Every row comes from one small tree of marks. The marks that hang from a mark follow it in brackets, in alphabetical order. Every link used is in the known rows. Which tree was each row made from?
In the rows, zero is written as 128.
Known rows:
R[M[F[S[B]] N]]: [141 135 101  71 172 141 155 155 102 140  73 120 125 120 130 136 107 113
 107 114 160 165 136 118 143 144  62 119 102 101 121]
T[F[S[B]]]: [152 132 113  71 172 140 116 179  79 146  72  69 145 129 124 145 119 113
 122 117 157 174 131 125 157 124  44 119 119  94 125]
S[F K R[M]]: [ 28 114 130 137 168 129  35  94 107 152  90 158 168  64 120 166 109 131
 124 113 152 168 134 129 170 140  84 101 118 101  85]
J[N Q]: [134 148 126  97 181  97 100 144 100 136 112 134 147 131 113 133  89 124
  87 112 182 156 138 155 147 124  65  95 102 107 133]
S[R[M]]: [ 82 127 120 133 179 127  86 118 123 148  95 167 130  97 131 163 102 136
 112 109 150 152 130 126 164 124  80 103 124 106 122]
J[B Q]: [126 152 144  83 179 139 122 137 101 141 130 126  84 134 110 129  98 135
 118 141 171 156 143 129 141 106  65 107 105  92 145]
M[A E N R]: [139 149 118  95 186 156 150  96 117 167  81 126  66  81 148 130  94 125
  94 145 156 137 110 150 166 170  83 121  65  99 111]
S[B]: [162 138 140 108 170 141 104 182  96 146  80 102 110 147 126 136  99 118
 122 116 141 162 133 131 134 113  76 116 122  91 121]
F[S[B K]]: [143 134 126  71 154 129  85 173  76 133  78  71 159 152 118 137 112 125
 128 149 159 180 132 127 131 132  53 104 115  99  88]
M[R]: [135 161 133 102 175 148  55 129  93 164  88 128 114 106 132 156 106 124
 105 118 156 145 123 142 158 135  77 115  90 127 132]
A[M[F[S]]]: [129 136  94  86 172 131 116 140  99 142  87  94  97  92 132 181 116 109
 129 118 164 141 134 135 152 132  52 120  98 118 146]
A[M]: [120 140 122 115 179 139  87 167 107 155  97 112  74 114 134 164 101 116
 125 124 144 143 128 142 140 135  77 115 104 100 142]
K[S[B R]]: [138 114 114 136 151 135 135 159 112 148  91  97 137 135 141 141 112 137
 128 132 155 156 136 114 158  96  83 109 163  64 117]
R[M]: [101 149 108 111 179 138  75 138 109 153  90 167 106 110 125 156  96 121
 110 117 146 161 130 138 143 136  83 108  96 107 127]
A[M[E N R]]: [117 153 126  93 188 163 120 130 130 166  91 119  66  93 154 158 107 124
 102 134 160 132 113 140 157 175  89 123  82  93 130]
Y[K[S[B R]] N]: [129 110 110  86 108 116 130 176 129 156 100  84 135 118 131 170 120 134
 127 149 167 163 116  73 191  91 101  98 142  56 108]
F[S]: [132 144  98  91 165 129  85 157  91 136  83 136 122 132 124 145 106 119
 119 146 165 157 124 133 144 120  51 108 101 103 130]
A[M[F[S[R]]]]: [111 115 107 107 171 121 128 119 113 139  94  94 121  79 139 186 120 122
 129 109 168 133 134 123 173 118  47 116 127 117 142]
R[M[A N]]: [109 139 100 109 185 139 138 134 112 162  90 157  64  93 134 118  81 118
 103 139 142 154 122 143 145 160  85 109  74  98 117]
K[S[B F R[M]]]: [ 71 110 100 145 155 141 104 122 114 154  89 143 153  94 136 162 114 135
 132 119 158 158 138 114 172 114  93 112 162  72 111]
S[B F R[M]]: [ 78 111 137 137 172 137  84 125 111 148  86 148 150  92 129 163 107 129
 125  95 151 157 138 120 169 119  82 112 150  99 111]
F[S[R]]: [114 123 110 113 163 116  96 137 106 132  89 135 147 119 132 150 111 131
 121 138 169 147 124 121 166 106  46 104 128 101 126]
K[S]: [125 143  85 126 153 141 100 157 101 154  89 135 103 124 131 139 106 120
 122 148 155 158 129 134 144 113  88 110 112  69 130]
F[S[K]]: [113 142 109  81 156 124  60 150  82 135  82 107 151 128 116 141 111 122
 123 157 162 175 126 134 138 136  52 101  92 103  96]
Y[K[S[R]]]: [101 121  90 112 121 128 107 134 119 156  98 133 117 111 129 153 122 128
 127 153 166 147 113 106 177  87 102 101 141  64 125]
A[M[F R]]: [132 152 128  96 182 152  85 112  99 171  90  87  88  64 140 191 115 115
 112  89 156 131 134 143 165 146  78 128  89 143 149]
Y[K]: [123 144 116  83 141 135  74 156 102 155  89 137  90 123 115 147 107 108
 117 138 153 151 114 125 152 108  94 106 103  91 128]
M[F[S[K]] N R]: [126 151 116  62 161 145  86 116  81 153  73  90 151  88 128 135 118 114
 100 132 173 163 126 131 160 162  58 117  67 124  98]
T[A F[S[K]]]: [103 157 106  69 171 138  74 145  70 149  75  57 109  87 119 158 111 120
 125 141 152 171 128 147 168 140  42  96  75  95  92]
F[S[K R[M[N]]]]: [ 64 119 107  95 163 120  95 130 112 138  89 144 166 109 129 127 106 135
 106 155 167 172 124 116 156 154  63  93 105  93  84]
K[S[B]]: [158 135 103 115 152 146 125 179  97 152  85  96 114 149 134 136 109 123
 129 141 149 166 135 128 137 108  87 114 135  66 123]
Y[K N]: [122 141 118  69 132 118  74 174 117 156  94 126  97 105 114 170 104 110
 115 140 157 161 110  99 174 116  94 100  79  86 118]
V[N]: [128 151 120 121 167 123  91 141 101 148  87 121 107 123 141 182  95 105
 108 129 154 173 129 135 155 133  81 115  85  87 127]
J[N]: [131 144 122 113 179 112  75 146  93 143  91 120 151 128 129 139  90 105
 108 112 149 162 129 159 145 123  71 101  93  96 116]
K[S[F R]]: [ 73 112  99 163 151 136  85 120 108 153  89 153 138  83 134 149 115 124
 132 132 163 148 131 122 179 100  84 114 144  63 119]
T[A[M[N R]] F]: [110 169 128  86 196 169 102 156  97 186  89  59  32  63 149 158 100 116
 104 112 146 133 121 149 184 166  74 116  66 102 135]
T[F[S]]: [121 139  97  83 174 135  92 155  84 147  77 106 136 104 122 149 120 109
 119 124 161 168 125 134 165 127  45 115  94  97 131]

Which tree is each row?
[124 132 118 107 189 154 170 133 137 152  80 117  54  81 143 156 106 104
 111 111 148 140 128 139 150 158  85 129  86  73 130]
A[M[E F N]]
[112 120 113  94 168 121 114 140 109 132  91 125 161 130 133 163 111 142
 120 125 164 158 132 112 160 119  55 103 147 111 118]
F[S[B R[M]]]
[125 152 144  77 185 115 118 124  96 133 137 108 133 137 114 127  89 127
 109 132 174 160 144 149 144 109  62  97  97  93 131]
J[B N Q]
[102 135 107  72 167 131  67 147  74 149  76  77 163 101 113 146 121 113
 122 134 159 185 128 135 158 145  47 105  88  97  97]
T[F[S[K]]]
[126 135  91  80 180 139 148 110 119 136  83 103  91  83 136 196 121 114
 128 124 168 140 126 138 158 145  56 124  96 102 138]
A[M[E F[S]]]
[133 128 124  61 164 136  91 170  68 146  70  41 172 125 116 141 123 117
 126 127 154 191 133 129 149 139  47 109 110  92  90]
T[F[S[B K]]]
[ 93 141  92  71 165 126  80 102  88 141  80 120 158  85 114 172 116 120
 117 122 163 176 136 135 148 152  60 106  80 124 100]
R[M[F[S[K]]]]
[104 139 106 101 177 132 111 134  96 147  83  85 106  78 134 166 110 129
 123 121 160 148 127 131 196 112  36  99 110  93 121]
T[A F[S[R]]]
[ 91 121 114 125 187 133 142  63 145 143  83 162 128  57 136 192 113 130
 110  86 154 149 133 130 180 134  81 116 116 100 119]
S[R[M[E F]]]
[128 135  96  86 173 139 144 161 106 144  85 104  83  98 138 146 108 103
 116 127 165 141 130 128 148 145  56 123  89  97 139]
A[M[F[S] N]]
[172 150 116  57 172 153 140  95 102 142  71  81 141 101 137 184 128 126
 111 113 175 149 128 130 168 141  55 131 105 124 123]
M[E F[S[B]] R]
[122 161  95  79 177 142 100 154  79 149  76  85  82  92 125 161 106 117
 123 130 154 156 125 145 175 125  40 104  83  94 126]
T[A F[S]]
[135 134 111 109 185 146 176 126 126 151  80 139  53  98 140 115  86 116
 106 152 147 147 114 149 149 155  80 117  75  69 108]
M[A E N]
[108 156 119 102 193 152 100 165  95 168  90  62  32  73 136 180  99 114
 125 106 136 141 131 153 169 139  68 109  86  91 136]
T[A[M] F]
[120 154 130  98 181 156  89 160 108 171  95 110  72 104 148 143 101 118
 102 128 155 133 121 137 153 161  86 120  85 111 138]
A[M[N R]]
[123 134 110  61 164 131 103 127  85 138  76  83 167 108 117 167 116 123
 121 115 158 183 141 126 141 147  61 109 104 122  94]
R[M[F[S[B K]]]]
[ 60 111 147 146 160 128  40 115  97 148  83 130 164  76 120 147 109 122
 129 119 152 163 131 129 169 122  74 106 123  91  84]
S[F K R]
[ 90 103 164 134 159 132  64 139  93 146  80  94 172 100 123 144 110 127
 133 113 150 168 138 123 160 116  74 110 147  85  79]
S[B F K R]
[125 135 115 108 188 147 142 112 129 149  84 107  69  73 138 191 111 111
 123 100 149 139 131 145 154 145  82 128  97  93 138]
A[M[E F]]
[121 128 103 132 149 153  99 165  90 154  79 115 123 119 129 140 112 115
 137 134 154 162 136 127 149 108  89 121 139  62 118]
K[S[B F]]
[120 114 105 104 171 131 179 103 137 128  72 137 129  87 141 144 116 120
 106 126 172 147 123 117 179 131  54 119 111  73 116]
M[E F[S[R]] N]
[119 136  96 106 185 136 135  88 103 161  85 134  81  56 126 167  94 115
 113  99 142 151 133 151 158 144  77 116  75 130 127]
R[M[A F]]
[136 108 136  90 154 119 120 128  91 132  76  56 186 107 124 156 123 128
 128 112 162 170 142 116 160 116  47 111 136 107  89]
M[F[S[B K R]]]
[108 144 102 103 188 144 130  83 129 146  78 161 103  71 127 185 109 117
 108  94 150 157 133 141 158 146  86 120  86 101 126]
R[M[E F]]
[135 132 124  89 175 136 136 156  91 142  77  47 116 103 135 162 111 133
 128 115 155 153 131 125 188 107  37 105 133  89 114]
T[A F[S[B R]]]
[105 112 147 108 170 130 109 110 108 148  82  88 171  85 125 168 112 133
 119  82 144 174 147 121 159 132  80 108 133 111  86]
S[B K R[M[F]]]
[ 28 111 133 138 168 134  62 117 113 153  86 167 155  70 125 129 100 124
 112 122 152 168 130 124 166 154  89 104 110  80  78]
S[F K R[M[N]]]
[147 132  98  64 110 128 119 196 115 161  93  85 110 131 123 164 114 118
 125 158 162 169 117  85 170 105 106 102 113  57 112]
Y[K[S[B]] N]
[ 86 135 117  88 170 128  86 128  83 146  80  57 135  75 126 163 115 134
 124 132 158 164 127 135 189 128  38  92 101  92  87]
T[A F[S[K R]]]
[107 126 151 112 161 144  53 158  78 148  74  93 148 113 114 137 106 115
 133 120 143 175 139 136 140 131  79 114 118  87  81]
S[B F K]
[103 117 107 105 173 126 104 135  99 144  82 107 160  93 128 155 124 124
 121 115 166 160 126 121 185 116  41 110 125  95 126]
T[F[S[R]]]
[124 119 109 112 165 119 120 112 107 132  82 121 149  88 131 164 118 122
 120 109 170 147 133 120 176 104  45 115 122 111 128]
M[F[S[R]]]
[126 112 164 118 162 128  90 155 100 144  84  74 163 129 128 140 107 135
 125 119 145 170 138 122 149 118  73 103 143  89  83]
S[B K R]
[127 113 139  90 153 119  96 153  92 129  85  70 183 138 125 143 115 139
 128 143 164 172 132 115 151 119  48  99 143  98  84]
F[S[B K R]]
[ 95 118 121 102 153 114  71 129  96 132  87 108 174 115 123 148 115 136
 124 148 168 167 126 123 160 124  49  94 121 101  90]
F[S[K R]]
[148 132  82  81 177 132 176  77 108 137  75 113  90  69 131 169 110 117
 121 136 164 145 122 148 166 140  49 122  78 107 121]
M[A E F[S]]
[139 152 117  93 184 149 122  75 109 165  86 119  80  72 141 166 103 131
 106 135 159 137 112 156 169 156  76 120  75 122 117]
M[A E R]
[142 151 123  99 180 151 116 127  96 173  86 118  71  88 143 116  91 121
  97 139 152 140 115 147 162 156  78 118  67 118 121]
M[A N R]
[126 148 124  90 190 165 144 104 131 167  83 105  69  64 152 171 112 113
 100 105 158 129 123 140 167 171  88 135  78 105 134]
A[M[E F N R]]
[ 67 112  90 128 118 134  79 118 111 160  94 151 127  82 125 158 124 120
 135 147 171 144 116 107 191  89 105 108 146  60 119]
Y[K[S[F R]]]
[110 111 108 107 171 127 154 142 122 141  90 104 106  86 146 152 112 116
 117 119 168 134 130 117 169 132  53 118 118  94 135]
A[M[F[S[R]] N]]
[153 148 122  96 181 152 142 100  95 173  77 104  74  59 142 128  96 110
  95 109 151 138 123 146 171 155  76 128  61 127 125]
M[A F N R]
[145 155 131  99 176 156 106 126 101 166  75 122 102  82 138 133 105 107
  93  98 157 146 128 136 165 145  81 128  76 117 132]
M[F N R]
[115 137  93 101 192 140 166  58 125 153  81 142  76  45 133 182 100 121
 111 106 145 149 127 153 164 157  82 121  74 112 118]
R[M[A E F]]
